What can hang from each mark:
Z962: Z395 Z802 Z979
Z802: Z791
Z928: Z881 Z962
Z979: Z939 Z962
Z395: Z881 Z962
Z886: Z802
Z881: Z928

Every row comes from one small tree of marks. Brackets hold a mark, then the marks that hang from it, in the order of their numbers. Every link used is in the known rows. Which tree was each row made from?
Known rows:
[Z886 Z802]: [ 0.03  1.92  0.98  0.25  0.22  0.45 -0.08  0.38  0.23  1.81 -0.92 -0.45
  0.02  0.36 -0.01  0.03  0.00]
[Z979 Z939]: [ 0.29  1.36 -2.17 -0.02 -0.33  0.74 -0.78 -0.97  0.27  1.37  0.48 -0.51
 -0.47 -0.22  0.46  0.45  0.44]
[Z395 [Z881 Z928] Z962]: [-0.65  0.01  2.74 -0.04 -0.85  0.79  0.74  0.47  0.33 -2.30 -1.03  0.19
  0.25 -0.61  0.14 -1.12 -0.09]
[Z395 Z881 [Z962 [Z802 Z791] Z979]]: [-0.62 -1.53  5.42  0.53 -0.62 -1.26 -0.30  0.75 -0.65 -0.61 -0.13 -0.29
 -0.23 -0.39 -0.23 -1.61  0.30]
[Z395 Z881 [Z962 Z979]]: [-0.42 -0.32  3.74  0.11 -1.17 -0.71 -0.14  0.57 -0.51 -1.39 -0.07 -0.24
  0.08 -0.92 -0.55 -1.25  0.58]
[Z962 Z395]: [-0.09 -2.24  1.75  0.20  0.19 -0.47  1.35  0.13  0.17  0.94  1.76 -0.56
  0.19  0.02 -0.12 -0.42 -0.13]
[Z881 [Z928 [Z962 [Z802 Z791] [Z979 Z939]]]]: [ 0.12 -1.32  1.58 -0.29  0.51  0.74  0.52  0.48 -0.24  0.84  0.76 -0.09
 -0.68  0.05  1.44 -0.62 -0.30]
[Z928 Z881 [Z962 Z395 Z979]]: [-0.10 -4.25  2.85 -0.69  0.48 -0.92  0.84  2.08 -1.29  1.22  1.20 -0.06
  0.01  0.11 -0.12 -0.59 -0.20]
[Z395 Z962]: [-0.05 -0.05  0.51  0.21 -0.56  0.14  0.30 -0.23 -0.37 -1.11 -0.86 -0.53
  0.23 -0.28 -0.07 -0.50 -1.05]
[Z979 Z939 [Z962 Z395 Z802]]: [ 0.39 -0.50 -2.15  0.04 -0.02  1.30  0.39 -0.65  0.98  3.54  3.57 -1.15
  0.23  0.51  1.24 -0.17  0.23]
[Z928 Z881 [Z962 Z395 Z802 [Z979 Z939]]]: [ 0.20 -4.53  2.97 -0.46  0.08 -1.08  0.37  1.82 -0.87  2.64  2.54 -0.51
 -0.30  0.46  0.24 -0.74 -0.01]
[Z802 Z791]: [-0.86 -0.54  0.95  0.43  1.62 -0.23 -0.21 -0.13 -0.90  0.28 -2.58  0.26
 -0.51  0.20  0.39 -0.06 -0.64]
[Z395 [Z881 [Z928 [Z962 Z802]]]]: [-0.42 -0.85  2.30 -0.31  0.11  0.30  0.56  1.18  0.38 -0.77 -0.25  0.87
  0.08 -0.07  0.30 -0.90  0.43]
[Z928 [Z962 Z802]]: [ 0.40 -1.90  0.09 -0.11  0.86 -0.71  0.22  0.85 -0.51  0.89 -0.08  0.39
  0.07  0.55  0.23 -0.59 -1.12]
[Z928 Z881 Z962]: [-0.24 -2.42  0.07 -0.78  0.85 -0.07  0.19  1.80 -1.02  0.15 -1.46  0.71
  0.14  0.42 -0.03 -0.05 -0.82]
[Z881 Z928]: [-0.07 -0.04  0.85 -0.32 -0.21  1.42  0.86  0.14  0.66 -0.66  0.56  0.06
 -0.21 -0.10  1.01 -0.16  0.07]
[Z979 Z939 [Z962 Z395 [Z802 Z791]]]: [ 0.00 -0.77 -1.62  0.24  0.78  1.22  0.24 -0.70  0.54  3.65  2.35 -0.99
  0.00  0.63  1.42 -0.23 -0.09]
[Z395 [Z962 Z979]]: [ 0.14 -0.37  2.08  0.17 -1.03 -0.36 -0.01 -0.10 -0.73 -0.63  0.64 -0.92
 -0.09 -0.59 -0.10 -0.77 -0.38]

Which tree is each row?
[ 0.08 -2.09  0.65 -0.82  0.25 -0.25 -0.47  1.56 -1.29  1.25  0.28  0.06
 -0.41 -0.02  0.17 -0.07  0.09] -> [Z928 Z881 [Z962 [Z979 Z939]]]
[-0.41 -0.55  2.51 -0.43 -0.05  0.28  0.46  1.18  0.03 -0.89 -0.11  0.77
 -0.01 -0.47  0.26 -0.88  0.79] -> [Z395 [Z881 [Z928 [Z962 Z979]]]]
[-0.33 -5.44  4.54 -0.29  1.09 -1.52  0.67  2.26 -1.42  2.04  1.01 -0.14
 -0.35  0.64  0.22 -0.96 -0.53] -> [Z928 Z881 [Z962 Z395 [Z802 Z791] Z979]]
[ 0.36 -1.81  2.56  0.11 -0.73 -0.74  0.39 -0.27 -0.19  2.53  4.13 -1.50
 -0.53 -0.63  0.23 -0.48  1.19] -> [Z962 Z395 [Z979 Z939]]
[-0.24 -1.23  4.89  0.33 -1.44 -1.20 -0.23  0.83 -0.23 -0.70  1.09 -0.40
  0.00 -0.45 -0.37 -1.61  0.61] -> [Z395 Z881 [Z962 Z802 Z979]]
[ 0.37 -2.22  2.09 -0.33  0.07  0.59  1.20  0.63  0.17  1.20  2.53 -0.45
 -0.42 -0.01  1.26 -0.81 -0.12] -> [Z881 [Z928 [Z962 Z395 Z802 [Z979 Z939]]]]
[ 0.23  0.37 -3.31 -0.19  0.21  1.77  0.41 -0.86  0.68  2.89  2.49 -0.95
  0.32  0.09  1.07  0.15  0.19] -> [Z979 Z939 [Z962 Z395]]
[-0.31 -1.08  3.02 -0.36 -0.13  0.03  0.44  1.27  0.22 -0.55  0.42  0.66
 -0.07 -0.27  0.33 -1.01  0.78] -> [Z395 [Z881 [Z928 [Z962 Z802 Z979]]]]
[ 0.47 -0.62  2.16  0.39 -1.41 -0.49 -0.48 -0.33 -0.29  0.70  1.93 -1.33
 -0.40 -0.25  0.28 -0.86 -0.13] -> [Z395 [Z962 Z802 [Z979 Z939]]]
[ 0.20 -1.36  0.90 -0.39  0.35  0.94  1.01  0.73  0.26 -0.04  0.50  0.30
 -0.13  0.33  1.13 -0.57 -0.70] -> [Z881 [Z928 [Z962 Z802]]]
[-0.01 -1.74  3.69  0.09 -0.87 -0.99  0.27  0.19 -0.08  2.01  3.69 -1.04
 -0.41 -0.86 -0.12 -0.83  1.85] -> [Z962 [Z395 Z881] [Z979 Z939]]
[-0.49 -2.17  3.30  0.02 -0.12 -0.03  1.69  0.65  0.61  0.05  1.55 -0.12
  0.22 -0.21  0.07 -0.84  0.54] -> [Z962 [Z395 [Z881 Z928]]]
[ 0.09 -2.80  2.54 -0.28  0.62 -1.22  0.88  1.25 -1.03  0.94  1.21  0.12
  0.11 -0.37 -0.24 -1.05 -0.07] -> [Z928 [Z962 [Z395 Z881] Z979]]
[ 0.39 -3.12  2.64 -0.06  0.24 -1.33  0.45  1.00 -0.61  2.30  2.58 -0.31
 -0.20 -0.01  0.14 -1.16  0.16] -> [Z928 [Z962 [Z395 Z881] Z802 [Z979 Z939]]]
[-0.03 -2.08  4.59  0.55  0.19 -1.56 -0.64  0.50 -0.69  1.80  1.95 -0.66
 -0.89  0.28  0.47 -0.87  0.56] -> [Z962 [Z802 Z791] Z979]
[ 0.29  0.22  1.04  0.16 -1.11 -0.06 -0.36 -0.56 -0.63  0.09  0.85 -1.18
 -0.31 -0.70  0.17 -0.54 -0.13] -> [Z395 [Z962 [Z979 Z939]]]
[-0.56 -1.98  1.33  0.24  1.04  0.31  0.90  0.59  0.39  1.97  1.53 -0.15
  0.56  0.69  0.70 -0.89 -0.03] -> [Z979 [Z962 [Z395 Z881] [Z802 Z791]]]
[-0.30 -4.00  1.28 -0.64  0.92 -0.46  1.11  1.87 -0.93  0.77 -0.33  0.32
  0.28  0.45 -0.10 -0.32 -0.94] -> [Z928 Z881 [Z962 Z395]]
[-0.27 -0.73 -0.87  0.22  0.61  1.09  0.12 -0.39  0.63  3.33  2.02 -0.72
  0.06  0.49  1.16 -0.45  0.40] -> [Z979 Z939 [Z962 [Z395 Z881] [Z802 Z791]]]
[ 0.03 -3.99  7.22  0.24 -1.05 -1.46  1.16  1.23  0.52  1.67  5.29 -0.87
 -0.30 -0.09  0.27 -1.69  1.61] -> [Z962 [Z395 [Z881 Z928]] Z802 Z979]
[ 0.35 -1.65  1.99 -0.43 -0.03  0.59  0.79  0.88 -0.02  0.28  1.53  0.05
 -0.35  0.06  1.14 -0.75 -0.21] -> [Z881 [Z928 [Z962 Z802 Z979]]]
[-0.20 -0.59  2.28 -0.34 -0.23  0.30  0.14  0.99  0.28 -0.08  0.59  0.51
 -0.25 -0.35  0.49 -0.85  0.92] -> [Z395 [Z881 [Z928 [Z962 Z802 [Z979 Z939]]]]]
